In the rows, zero is written as 128.
Known rows, with every step that occurs:
telef zite mivar: [133 151 129  99 163 105 158 128 106 103 116  79 134 168 162 140 134 140
 126 107 169 112  96 119  94 136 148 139 114 159 134  65]
medu telef zite mivar zamaf: [157 182 131  91 179 106 154 120 100 104 125  90 134 153 155 149 146 153
 154 118 151 115 154 136  99  38 138 135 134 154 127  50]
beze zamaf boto medu telef zite mivar: [118 167 129  94 163 102 133 119  85  99 124  79 137 110 155 130 142 146
 151 122 175 124 148 119  96 109 138 151 129 170 139  95]
zite mivar bamo: [157 130 135 102 151 116 141 119 120 107 146 104 129 106 150 151 120 136
 118 111 109  99  82 120  99 154 143 141 134 172 130  66]
mivar zite: [138 115 124  92 112 103 141 133 122  89 121 133 139 168 165 160 115 136
 111 112 168 127 122 132 118 179 138 130 140 123 125 116]
medu boto zamaf beze: [132 140 138 102 147 122 125 181 134  93 125  92 123 104 147 138 131 121
 132 107 136 139  67 125 110 147 129 139 120 132 117  77]
mivar bamo: [130 107 131 101 130 121 157 100 138 102 147 122 136 124 144 146 116 137
 109 107 101 110  93 117 105 196 142 138 140 139 127 115]
tiduvi medu boto zamaf: [133 113 131 117 122 128 115 142 136  81 107 100 133 192 148 167 131 101
 127 103 145 149  65 132 110  68 135 140 108 148 113 110]
medu boto zamaf beze bamo kufepu: [118  98 130 109 115 125 133 127 137 112 129 148 130 146 145  81 147 116
 110 118 127 146 109 116 124 132 140 159 129 128 123  68]
medu boto zamaf beze bamo: [107 125 123 107 130 113 147 159 135 100 144 121 123 146 147 123 131 124
 126 119 125 143  92 120 111 157 136 156 118 125 115  84]
zite mivar: [138 143 134 104 150 111 140 151 111 105 115  91 128 132 157 157 121 136
 107 108 127 115  84 122  90 121 130 142 112 175 125  49]
beze bamo boto medu telef zite mivar: [119 158 117 101 134  95 147 115  90 101 133 102 130 151 170 123 136 139
 132 130 171 128 151 117 101 108 130 166 126 164 143  82]
pego zamaf boto medu telef bamo kufepu: [114 120 124 106 109 115 131  80 126 112 135 156 133  76 135  80 148 138
  90 128 104 151 184 109 123  89 142 160 134 132 133 131]
pego zamaf boto medu: [120 131 120 118 117 102 127 135 132  90 103 115 141  40 139 148 114 125
 107 120 127 144 122 103 105 149 130 151 138 119 130 168]
pego zamaf: [118 139 113 109 125 109 158 156 136 104 102 148 141 111 147 139 135 128
  85 109 109 125 112 119 101 105 128 151 116 116 119 128]
medu telef zite mivar zamaf pego: [156 196 137  78 197 116 134 191 100 105 115 106 124 192 142 135 144 141
 155 113 143 102 168 129 110  60 129 151 128 130 126  37]
tiduvi medu boto: [126 110 140 118 109 139 112 117 140  87 118 118 149 252 142 150 113  84
 116 107 115 137  90 130 109 115 147 122 117 149 116  98]
zamaf beze bamo boto medu telef: [ 94 151 123  98  99 105 137 134 107  97 145 141 123  90 156 122 117 139
 112 137 121 151 167 119 108 158 102 169 141 142 134 116]
tiduvi medu: [122 129 143 106 126 132 148 142 127  91 112 142 129 200 139 148 113 105
 102  98 131 130  82 129  99 177 132 130 118 143 118 116]
pego zamaf mivar: [157 178 121 108 160 115 145 165 131 106  98 126 126 102 145 132 133 114
 110 103 148 115 133 119 102  76 126 154 111 137 117  77]
boto medu: [101 126 125 112 111 100 143 149 124  91 110  86 125  79 148 166 103 147
 112 117 125 153  94 111 103 192 120 150 121 142 131 146]
telef bamo boto: [ 94 101 111 109 115 114 162  99 144 107 153 152 135 156 167 115 134 128
  72 107 131 133 133 109 110 167 114 163 107 122 130 140]
beze bamo boto: [ 87  90 107 111  98 112 166 106 140 106 140 173 143 190 170 116 128 115
  77 114 137 130 130 111 106 168 110 173 121 119 128 121]
boto medu telef: [ 97 148 128  97 102 105 138 121 105  90 124 101 127  99 146 160 110 155
 116 130 107 153 150 124 102 130 117 149 136 158 129 122]
zite mivar zamaf beze bamo kufepu: [141 133 138 101 149 120 146 141 121 124 133 154 122 118 144  79 147 129
 115 120 124 127 128 120 114 127 135 155 136 140 127  32]
bamo boto zamaf: [116 105 113 108 119 112 149 139 136  93 111 130 130 117 170 152 142 126
  94 100 167 140  84 120 105 106 101 170 112 128 125 129]
tiduvi medu telef bamo boto: [100 125 121 102 109 123 150  94 127 102 158 171 130 184 160 111 135 118
  82 114 125 137 162 122 111 130 111 160 115 137 128 133]
bamo kufepu: [115  89 135 104 111 127 149 103 135 112 108 145 139 148 147 104 135 129
  85 106 124 135 112 116 113 150 135 146 129 135 129  89]
tiduvi medu telef zite mivar bamo kufepu: [161 128 147  96 138 132 131  80 106 113 134 146 131 156 143  87 147 118
 122 115 141 111 129 125 116 117 153 143 149 167 141  64]
medu telef zite mivar: [131 166 130  90 154 106 153 115  92 101 123  85 133 170 160 137 137 146
 133 117 160 115 133 126  95 101 145 141 124 168 134  54]

Rows:
[124 102 121 114 119 117 124 132 140  86 111  84 138 162 155 170 133 122
 123 107 137 148  74 126 110  64 133 145 108 141 115 106]  medu boto zamaf
[ 94 137 124 101 119 105 145  83 120  97 162 105 125  98 138 133 121 158
 110 129  98 153 175 113 110 142 138 147 125 143 127 147]  zamaf boto medu telef bamo
[109 149 124 101 135 104 144  85 120  99 163 105 124  89 136 137 128 162
 124 130  98 152 190 119 112 103 137 145 130 139 125 139]  mivar zamaf boto medu telef bamo
[178 143 119  96 139 104 121 152 121  87 111 129 123 128 176 153 132 116
 128 105 228 124 135 132 125 104 118 154 130 132 125  89]  bamo boto zamaf mivar zite
[106 151 134  88 131 120 168  92 104  88 123 124 139 232 147 123 134 129
 131 112 167 129 149 131 104 150 149 132 134 132 129 122]  tiduvi medu telef zite
[126 162 121  94 136 105 152  83 107  93 137 104 132 131 158 116 133 136
 145 123 185 126 175 115 114 144 134 157 144 137 145 127]  zamaf mivar bamo boto medu telef zite
[171 150 128  92 143 107 130 143 120  91 115 119 127 152 163 153 117 123
 130 108 198 117 141 132 120 146 136 133 134 137 123  77]  zamaf mivar zite
[113 152 124 102 106 106 125 111 111  90 118 124 140  67 138 145 119 138
 112 133 109 146 172 118 104  96 125 151 150 138 128 141]  pego zamaf boto medu telef
[116 144 121  87 149 118 131 186 123  99 129 141 114 163 152 125 148 132
 108 108 141 129 147 118 120  92 104 182 107 116 124 107]  medu telef bamo boto zamaf pego
[ 90 106 128 101 148 125 142 107 132 100 125 132 156 122 140 126 135 126
 114 101 141 123 129 114  97 173 130 143 130 128 121 145]  beze zamaf boto
[158 133 115 110 138 121 139 118 142 109 135 166 137 102 162 113 136 100
  95 106 148 101 135 112 112 121 112 169 133 129 133 105]  pego zamaf mivar bamo boto
[139 157 135  87 178 122 140 201 129 103 110 126 126 182 136 145 131 134
 131 103 119 110 139 124 113 112 120 149 124 107 118  75]  mivar zamaf pego
[124 140 130  90 160 119 134 215 126  94  99 115 115 160 143 151 135 132
 119  98 142 124  94 119 112 127 116 165 107 115 119  97]  boto zamaf pego
[ 92 116 112 118 104  98 145 126 132  97 138 116 123  77 162 137 117 139
  93 119 134 156 123 102 112 187 107 170 110 133 139 169]  telef bamo boto medu
[165 140 138 103 170 119 130 103 128 101 122 107 148 119 141 150 129 126
 130 109 136 109 133 121  97  80 140 129 147 138 119  70]  zite mivar zamaf boto
[ 76 140 121 100 131 105 144  97 113 100 164 110 125  83 138 124 134 162
 119 127 104 155 181 115 108 141 129 156 116 148 128 163]  beze zamaf boto medu telef bamo
[ 96 114 116 105 115 115 161 138 137 109 149 174 134 152 165  99 128 113
  87 114 139 127 122 111 108 209 107 170 128 113 128 102]  zamaf beze bamo boto
[145 131 116  98 139 109 142 108 113  96 136 120 128 109 172 137 154 132
 124 111 179 121 112 123 108  77 118 172 130 149 137 104]  medu telef zite mivar bamo boto zamaf
[131 156 126 100 115 111 125 107 110  95 139 122 124  79 155 137 117 133
 121 129 132 136 173 119 110 114 105 166 144 161 136 109]  zamaf mivar bamo boto medu telef
[162 141 135 102 161 124 146 111 134 105 141 110 124 110 142 139 118 124
 127 104 130 101 112 118 107 163 140 141 134 153 125  77]  zamaf mivar bamo
[ 93 126 116 115 106 100 143 158 127  99 134 134 122  75 161 123 112 127
 104 125 142 151 116 104 110 220 102 175 127 125 137 141]  zamaf beze bamo boto medu
[114 160 123  98 128 112 124 121 103  99 142 127 125  64 155 130 130 137
 131 128 139 137 180 122 109 112  97 174 135 166 137 124]  beze zamaf mivar bamo boto medu telef
[171 157 117  90 139 101 122 131 113  90 136 133 116 126 173 141 140 129
 131 116 210 132 175 135 129  73 122 158 127 139 126  91]  medu telef bamo boto zamaf mivar zite
[143 171 144  91 175 120 155 181 128 105 133 117 122  86 140 131 127 141
 134 107 121 122 110 129 104 174 123 129 136 119 118  68]  mivar zamaf beze
[146 111 123 107 131 119 136 109 128 108 146 143 138 123 169 130 128 115
  93 109 135 101 104 114 104 151 114 162 134 153 138  88]  zite mivar bamo boto
[156 147 134  97 152 108 132  80 103  98 150  87 135  90 146 134 124 139
 148 124 143 106 130 113 105 147 156 142 156 163 143  99]  zamaf boto medu telef zite mivar bamo
[156 201 136  83 191 108 125 203  94 100 111  93 117 153 142 142 137 146
 163 120 146 114 166 125 112  68 124 157 129 135 132  59]  boto medu telef zite mivar zamaf pego
[127 165 127 101 148 101 135  97 108 101 162  92 119  76 140 140 130 160
 130 133 102 145 184 120 107  74 137 147 126 159 127 109]  zite mivar zamaf boto medu telef bamo
[172 144 115  97 144 101 128 141 124  91 130 129 116 123 175 144 138 123
 126 107 219 130 146 129 129 103 124 156 119 131 125 100]  telef bamo boto zamaf mivar zite
[101 164 115 102 101 101 135 150 108 100 137 157 125  66 154 115 127 134
 106 139 116 149 175 119 110 122 101 176 140 133 133 126]  pego zamaf beze bamo boto medu telef
[ 91 117 113 101 105 115 157  85 130 106 161 158 135 160 166 113 137 135
  78 117 119 136 170 117 110 129 110 165 116 133 130 128]  medu telef bamo boto
[ 87 144 130  85 173 124 139 220 118 106 112 135 128 171 139 124 140 134
 121  98 129 115 125 119 107 172 110 166 101 122 123 111]  beze zamaf pego
[102  97 105 112 111 107 157 132 137  97 124 146 129 138 171 140 144 125
  95 108 162 144  97 117 108 110 106 181 111 123 123 130]  beze bamo boto zamaf
[128 149 126 101 110 106 121 112  99  97 142 118 126  75 160 145 118 141
 117 134 119 134 154 121 105 109 107 165 144 173 140 104]  zite mivar bamo boto medu telef
[ 82 146 122  91 137 104 154  88 101  90 127  99 146 135 147 121 139 151
 148 122 174 141 172 116 106 158 140 149 139 128 139 162]  beze zamaf boto medu telef zite
[143 121 135 102 153 122 143  88 142  97 123 121 154 133 137 146 126 126
 122 106 129 118 142 119 103 114 140 126 152 113 116 108]  mivar zamaf boto
[140 129 122  97 132 116 142  83 114 105 153 141 141 146 171 116 139 122
 109 116 154 102 141 117 107 129 123 162 143 151 143  90]  medu telef zite mivar bamo boto
[173 105 137 110 138 135 114  91 140 110 124 123 131 120 144 102 145 107
 125 108 142 123 114 117 127  79 145 151 135 154 129  59]  medu boto zamaf mivar bamo kufepu
[ 96 137 121 100  91 106 133 113 109  92 127 126 132 103 160 145 116 142
 104 130 123 151 162 121 105 123 101 164 137 149 135 129]  bamo boto medu telef
